Known rows, with every way that one mark hangs from another
{k534 k353 k581 {k754 {k952 k421}}}: -.09 .14 -.02 .02 .00 -.07 -.28 .21 -.16 .04 -.03 -.13 -.05 -.28 .09 .14
 -.18 .13 .21 .01 .13 -.14 -.17
{k640 {k952 k414 k421 {k534 k581} k754}}: -.21 -.32 -.02 -.09 .21 -.12 -.08 .02 -.01 .09 .10 .37 .11 .27 .35 -.07
 .28 -.51 -.21 .21 -.12 .26 .18
{k421 {k952 {k754 k353}}}: .07 .01 .07 .20 -.12 .08 .22 -.12 -.11 -.07 .05 .12 -.18 .20 .10 -.11
 .04 .12 -.03 -.16 .17 .07 -.08
{k952 k421 {k754 k353}}: -.09 -.03 -.27 .01 .03 .02 .25 -.36 -.10 .04 .09 .33 -.12 .38 .00 -.11
 .10 .00 -.11 .07 .05 -.08 .02
{k952 k421 k754}: -.12 -.14 -.22 .08 .01 -.05 .40 -.23 .00 .03 .34 .35 -.10 .54 -.02 .06
 -.04 -.19 -.29 -.01 .04 -.26 .00
{k421 {k952 k414 {k534 k353 k581 k754}}}: .02 .02 .12 .05 -.12 .00 -.19 .45 .16 .02 -.17 -.30 .22 -.32 .01 -.17
 .04 -.01 .11 -.10 -.07 .17 -.03
{k952 k414 {k534 k581} k754}: -.12 -.14 .03 -.05 .06 .01 .05 .11 .25 .09 .19 .15 .16 .06 .04 -.27 .18
 -.23 -.24 .02 -.32 .14 .10
{k581 {k534 k353 k754 {k952 k421}}}: .18 .08 -.11 .07 -.08 -.04 -.24 .09 .02 .06 -.07 -.51 .09 -.15 .01 .16
 -.30 .07 .30 -.03 .16 -.30 -.09
{k353 {k534 k581 {k754 k952}}}: .08 .04 .25 .08 -.05 .05 -.17 .43 -.04 -.03 -.01 -.32 -.10 -.59 -.06 .25
 -.31 .33 .28 -.13 .06 -.16 -.17
{k754 k353 {k952 k414}}: .12 .21 .19 -.07 -.08 .12 .19 -.33 -.04 -.04 -.06 .13 -.06 .13 -.18 -.16
 .13 .13 -.04 -.15 -.17 .32 .11
{k952 k414 k421 k534}: -.09 -.25 -.21 -.21 .00 .01 .47 -.29 .20 .05 .14 .18 .15 .59 -.31 -.02
 .25 -.31 -.38 .11 -.19 -.04 .28
{k640 {k952 k414 k421 k534 k754}}: -.08 -.28 -.11 -.09 .20 -.13 .09 -.21 .04 .09 .12 .41 .05 .67 .29 -.03
 .26 -.49 -.18 .16 -.05 .26 .21
{k414 k952}: .12 .10 .32 .12 -.15 .08 .57 -.34 -.02 -.25 .40 -.04 -.14 .12 -.23 .21
 -.25 -.12 -.47 -.21 .20 -.42 .07
{k581 {k534 {k754 {k952 k414}}}}: .20 .06 .15 .03 -.06 .02 -.02 .21 .18 .04 .06 -.32 .01 .08 -.02 .12 -.24
 .06 .28 -.16 -.11 .23 .04
{k534 k754}: .10 .12 .08 .26 -.16 .03 .46 -.05 .09 -.03 .35 -.16 -.06 .02 -.19 .07
 -.32 -.04 -.17 -.32 -.03 -.39 -.05
{k353 k534 {k754 k952}}: .22 .14 .10 .08 -.03 .06 .07 .13 .09 -.21 -.14 -.18 -.24 -.21 -.15 .22
 -.18 .50 .24 -.07 .13 -.02 -.21
{k640 {k952 k414 k421 {k754 {k353 {k534 k581}}}}}: -.12 -.17 .02 -.06 .17 -.06 -.27 .04 -.19 -.04 -.23 .38 .02 -.24 .14
 -.17 .22 -.13 .09 .18 -.04 .35 .10
{k754 k952}: .12 .17 .27 .06 -.13 .08 .42 -.26 -.02 -.09 .27 -.04 -.19 .21 -.15 .18
 -.15 .03 -.21 -.21 .00 -.18 .04
{k952 k414 k421 k754}: -.14 -.21 -.23 -.01 .05 -.07 .33 -.16 .06 .09 .30 .55 .03 .64 -.07 -.09
 .09 -.30 -.30 -.04 -.17 .07 .06
{k754 {k353 {k534 k581}} {k952 k414 k421}}: -.09 -.08 -.01 -.29 .04 .08 -.20 .03 -.16 -.01 -.34 .15 .01 -.28 -.22
 .00 .22 .23 .17 .16 -.09 .29 .09
{k952 k414 k421 {k534 k581} {k754 k353}}: -.22 -.20 -.30 -.24 .17 .02 -.15 -.06 .06 .19 -.14 .31 .16 .15 .10 -.30
 .42 -.13 -.06 .29 -.23 .30 .13
{k581 {k534 {k952 k421}}}: .10 -.15 .00 -.01 -.10 .04 .21 -.18 .00 -.02 .20 -.29 .02 .22 -.15 .28
 -.13 -.13 -.13 -.02 .07 -.37 .10

Rows
.02 .07 .07 .07 -.10 .01 -.17 .39 .23 -.13 -.30 -.19 .14 -.30 -.03 -.23
 .17 .14 .03 -.01 -.06 .23 -.07
{k421 {k952 k414 {k534 {k353 k754} k581}}}
.05 .26 .24 -.13 -.06 .05 -.09 -.04 .09 -.05 -.11 -.35 .04 -.34 -.04
 -.03 .02 .14 -.05 .08 -.02 -.07 .08
{k754 {k952 {k534 k353 k581}}}
-.01 .10 .23 .03 .08 -.09 -.23 .03 .11 -.04 -.08 .08 .17 -.23 .27 -.34
 .15 -.33 -.11 .05 -.19 .31 .15
{k640 {k952 k414 {k534 k353 k581} k754}}
-.11 .17 -.08 -.04 .06 -.09 -.34 .22 -.01 -.05 -.23 .20 .00 -.18 -.01
 -.08 .08 .19 .13 .05 -.07 .26 -.13
{k534 {k353 {k754 {k952 k414 k421}}} k581}
.11 .10 -.13 -.11 -.02 -.06 -.26 .15 .09 .06 -.19 -.23 .09 .10 -.03 .08
 -.15 .08 .40 .08 .02 .26 .05
{k581 {k534 k353 {k754 {k952 k414 k421}}}}
.04 .06 .12 .12 -.15 .03 -.13 .37 .09 -.02 -.09 -.49 .08 -.41 .05 -.01
 -.10 .10 .12 -.08 .16 -.16 -.09
{k421 {k952 {k534 k353 k581 k754}}}
-.04 -.18 -.08 .00 .08 -.02 -.30 .41 .00 -.02 -.15 .08 .06 -.39 -.13 .08
 .04 .17 .12 -.03 -.10 .00 -.21
{k353 {k534 k581 {k952 k414 k421}} k754}
-.07 -.10 -.10 -.12 .13 .06 -.20 .03 -.13 .05 -.10 -.20 .01 -.23 .17 .14
 .01 .08 .12 .26 .32 -.15 -.01
{k414 {k952 k421 {k534 k581 {k754 k353}}}}
.11 .35 .17 .27 -.11 .02 -.25 .20 .02 -.13 -.04 -.26 -.01 -.72 -.02 -.11
 -.19 .23 .00 -.25 -.02 -.25 -.30
{k534 {k353 k754} k581 k952}
.13 .14 -.11 -.04 -.05 -.05 -.19 .09 .03 .02 -.14 -.42 -.04 .03 .03 .23
 -.26 .19 .40 .10 .20 -.07 .00
{k581 {k534 k353 {k754 {k952 k421}}}}
-.12 -.08 -.29 -.06 .06 .01 .18 -.29 -.03 .10 .04 .53 .01 .46 -.05 -.27
 .22 -.10 -.11 .05 -.15 .24 .07
{k952 k414 k421 {k754 k353}}
.14 .11 .29 .00 -.12 .17 -.10 .00 -.13 -.09 -.15 -.30 -.01 -.81 -.24
 -.05 -.06 .29 .05 -.15 -.03 -.22 -.08
{k754 {k353 {k534 k581 k952}}}
-.12 -.04 -.06 -.28 .08 .11 -.10 -.17 -.14 .07 -.21 -.09 -.04 -.02 .05
 .07 .28 .15 .06 .31 .06 .04 .14
{k754 k353 {k952 k421 {k534 k581}}}
-.08 -.14 .01 .18 .09 -.12 .29 -.29 -.16 -.05 .34 .39 -.17 .49 .25 .13
 -.04 -.39 -.27 -.03 .15 -.13 .08
{k640 {k952 k421 k754}}
.06 .13 -.17 .07 .00 -.06 -.15 -.01 .04 -.05 -.14 .14 .07 .06 -.10 -.12
 .01 .08 .04 -.10 -.07 .05 -.19
{k534 {k353 k754} {k952 k414 k421}}
-.14 -.05 -.03 -.04 .14 -.14 -.22 -.07 -.05 .00 -.05 .07 .04 -.07 .36
 -.07 .14 -.30 -.10 .27 .11 -.03 .10
{k640 {k952 k421 {k534 k353 k581} k754}}
.02 .07 -.14 -.01 .03 .04 -.03 -.13 -.22 .10 -.08 .01 -.17 .17 .09 .15
 -.08 .24 .31 .00 .18 .00 -.10
{k534 {k754 k353 {k952 k421}}}
.04 -.11 -.06 .14 -.01 -.02 .09 .01 -.12 .12 .28 -.06 -.05 .17 .02 .24
 -.24 -.08 .02 -.23 .11 -.39 -.20
{k534 k754 {k952 k421}}
